What can hang from each mark
gokub: gudu
givinot: koguve rumufo
koguve: givinot
letev: gudu
katat: geda neru rumufo
neru: givinot gudu katat tezizut
rumufo: givinot gudu katat tezizut
gudu: rumufo
tezizut: rumufo

Each row was made from one small tree. Brackets hold a mark, then the marks that hang from it, in alphabetical order. Every link used is in the known rows. Write each row's tree.
(in the rows, 128 means zero)
Known rows
(rumufo givinot gudu (katat geda neru) tezizut): [124 150 108 174 102 151 123 108 116 127 139 219 169 108 185 119 229  90
 118 156 150 115 104 128]
(rumufo (katat (neru givinot gudu))): [175 107 143 160 131  88  98 140 103  86 138 190 116 111 146 107 143 142
 122 123 160 114  95 133]
(givinot rumufo): [146  93 162 152 126  85  55 137  94 102 122 136  97 101 145  79  84 106
 104  79 146 119 116 104]
(gokub gudu): [170  91 160 139 148  57  90 138  70  97 120 158 104 102 140  89 109 115
 120  94 171 146 105 139]
(rumufo givinot gudu tezizut): [129 134 133 189  98 127  94 118  90 111 124 182 166 103 171 122 194  80
 126 139 149 111 129 123]
(katat geda (neru gudu) (rumufo givinot tezizut)): [131 122 128 129 138 113 123 148 149 153 146 175  94 133 180 110 137 103
 145 112 167 126  67 136]
(koguve (givinot (rumufo (katat neru) tezizut))): [131 115 149 169 115  88  83 138 132 121 123 129 141  96 155  78 116 111
 116  97 150 113 133  91]
(rumufo gudu): [149 108 152 174 120  90  69 146  85  88 126 165 136 103 153 100 143  91
 103 128 155 112 113 120]
(rumufo gudu tezizut): [143 118 166 177 102  99  88 134  97 105 118 169 159 116 164 100 176  78
 116 142 154 111 124 121]
(givinot koguve (rumufo (katat geda) tezizut)): [131 103 159 144 131 118  86 110 102 141  94 173 102  95 146  79 130  85
 103 114 134 110 103 111]
(letev (gudu (rumufo (katat (neru givinot)) tezizut))): [156 108 162 153 144  97 105 144 106  99 126 172 143 114 157  91 132 104
 106 115 177 125  87  84]
(tezizut (rumufo givinot gudu (katat neru))): [135 109 121 181 105 133  75 128  69  88 137 194 126  66 151 116 163 105
  88 128 162 117 102 120]
(tezizut (rumufo givinot gudu (katat geda))): [126 116 124 178 119 142  75 122  62  88 127 192 128  75 149 111 160 101
  78 127 168 126 100 119]
(gudu rumufo): [147 106 151 148 145  62  74 161  94  99 123 147  99  99 151  86  98  97
 107  96 162 125  86 106]
(katat geda (rumufo givinot gudu)): [107 124 117 146 146 115  95 149 102 127 131 181 106 113 174 106 134  87
 101 110 169 124  81 125]
(koguve givinot): [140 113 152 170 132  67  70 153 110 103 125 108 141 100 152  84  99 110
 114 104 171 119 125  99]
(givinot (rumufo tezizut)): [142 100 170 153 114  91  69 129 103 114 116 140 114 110 153  79 107  96
 113  89 145 119 123 105]
(tezizut rumufo): [148  88 165 159 123  92  54 143  62  84 125 139 105  87 141  92 101 103
  87 105 179 129 100 115]
(koguve (givinot (rumufo gudu tezizut))): [127 116 157 180 114  92  74 142 127 118 112 124 144  96 150  78 115 101
 113  99 147 111 144  88]
(gokub (gudu (rumufo givinot))): [156 101 138 141 156  65  99 142  76 106 118 171  94  87 141  95 110 113
 124  84 163 148  95 130]
(gudu (rumufo (katat geda))): [140 116 139 143 151  80  88 151  98 102 123 171 107 102 155  84 120 100
  96 107 163 130  76 108]
(katat geda (neru tezizut)): [153 118 159 123 143 102  85 140 146 123 146 143  99 134 173  76 113 119
 120 118 178 144  77 133]
(gokub (gudu (rumufo givinot (katat geda) tezizut))): [148 114 136 139 152  81 119 129  85 115 114 190 110  95 150  93 142 108
 123  99 164 151  94 133]
(neru gudu katat): [189  90 160 190 149  94  70 146  91  67 131 174 107 139 119  83 117 123
 152 142 162 121 101 147]
(katat (neru givinot)): [169 104 149 147 132  74  88 153 109 103 142 150  98 119 159  97 112 141
 124 104 170 121  95 123]
(givinot koguve (rumufo gudu (katat neru) tezizut)): [135 102 151 162 109 122  89 117 111 138 101 194 111  81 148  91 157  82
 108 128 118  93 112 112]

Which tree is each row?
[130 111 150 179 123  87  65 149 121 109 117 121 133  90 145  78 100 107
 107  93 148 112 139  87] -> (koguve (givinot (rumufo gudu)))
[190  88 182 190 165 135  74 125 124  78  93 205  59 135  92  73  99 174
 164 132 142 127 120 157] -> (neru (givinot koguve rumufo) gudu katat tezizut)
[157 119 147 164 142 103 101 137 111 102 121 182 118 112 141 110 141 110
 138 118 151 123  90 126] -> (neru (gudu (rumufo givinot (katat geda) tezizut)))
[150 107 165 155 143  95  96 141  97  95 124 166 153 110 156  89 132  86
 100 118 176 126  89  82] -> (letev (gudu (rumufo katat tezizut)))
[128 115 146 167 133  90  73 140 122 112 120 125 130  95 148  73  98 115
 102  91 155 119 127  90] -> (koguve (givinot (rumufo (katat geda))))
[126 140 103 180 126 143  96 115  82  97 133 213 153  94 165 119 192  98
  97 141 153 117 103 126] -> (rumufo givinot gudu (katat geda))
[133 118 121 182 124 124  77 123  74 111 117 183 130  78 153 124 162  82
 113 136 141 103 110 124] -> (rumufo (givinot koguve) gudu)
[141  90 152 152 134 103  66 121  85 120 101 171  89  77 136  85 108  94
  97 104 129 104 104 111] -> (givinot koguve (rumufo katat))
[193 102 174 190 171 112  84 148 128  59 110 207  73 146 103  77 108 178
 166 133 162 140 107 157] -> (neru givinot (gudu rumufo) katat tezizut)
[126 128 134 185 106 133  96 112  87 128 108 187 152  90 165 124 194  69
 126 149 140 103 122 125] -> (rumufo (givinot koguve) gudu tezizut)
[116 145 115 180 116 157 117  97  92 131 110 223 163  94 170 120 225  74
 111 165 143 108 107 129] -> (rumufo (givinot koguve) gudu (katat geda) tezizut)
[154 101 170 168 149 133  56 130 102  77 127 171  95 133 135  56 112 122
 116 143 188 154  97 147] -> (neru (katat geda) (tezizut rumufo))
[137 105 131 172 118 119  67 124  53  81 130 174 121  71 145 111 136 108
  87 114 172 126 103 119] -> (tezizut (rumufo givinot katat))
[139 114 153 173 117  90  85 139 138 119 121 133 138  98 147  81 116 116
 125  99 147 111 133  95] -> (koguve (givinot (rumufo (katat (neru gudu)) tezizut)))
[142  95 125 174 147  98  74 147  76  98 132 183  97 118 148  86 120  97
 129 132 167 116  93 139] -> (neru (katat (rumufo (givinot koguve))))
[135 125  98 181 114 136  97 117  88 114 132 221 137  69 162 129 198  94
 111 151 135  96  99 130] -> (rumufo (givinot koguve) gudu (katat neru))
[145 125 128 160 124 114  98 137 110 103 141 202 138 108 166  98 178 102
  96 144 157 115  88 125] -> (rumufo gudu (katat geda neru))
[166 104 163 144 129  94  79 142 136 105 135 157  84 118 152  85 102 153
 129  96 159 130 108 127] -> (katat (neru (givinot rumufo) tezizut))
[137 105 166 168 105 105  72 130 106 112 112 159 125 105 152  84 132  89
 109 103 136 111 131 105] -> (givinot (rumufo gudu tezizut))
[149 111 142 146 137  76  85 153 114  98 133 178 104  95 156  88 124 109
 110 110 158 125  81 115] -> (gudu (rumufo (katat (neru tezizut))))
[145 114 145 157 137 108 103 135 103 105 134 172 153 103 165 100 142  90
 109 117 173 125  86  84] -> (letev (gudu (rumufo givinot (katat neru) tezizut)))
[159 102 153 140 147  61 111 138  83 106 112 185 109  96 144  87 133 108
 121 100 163 145  98 132] -> (gokub (gudu (rumufo katat tezizut)))
[144  98 122 142 136  91  99 156 122 134 143 178  76  96 159 123 118 105
 144 108 152 104  72 139] -> (katat (neru gudu) (rumufo (givinot koguve)))
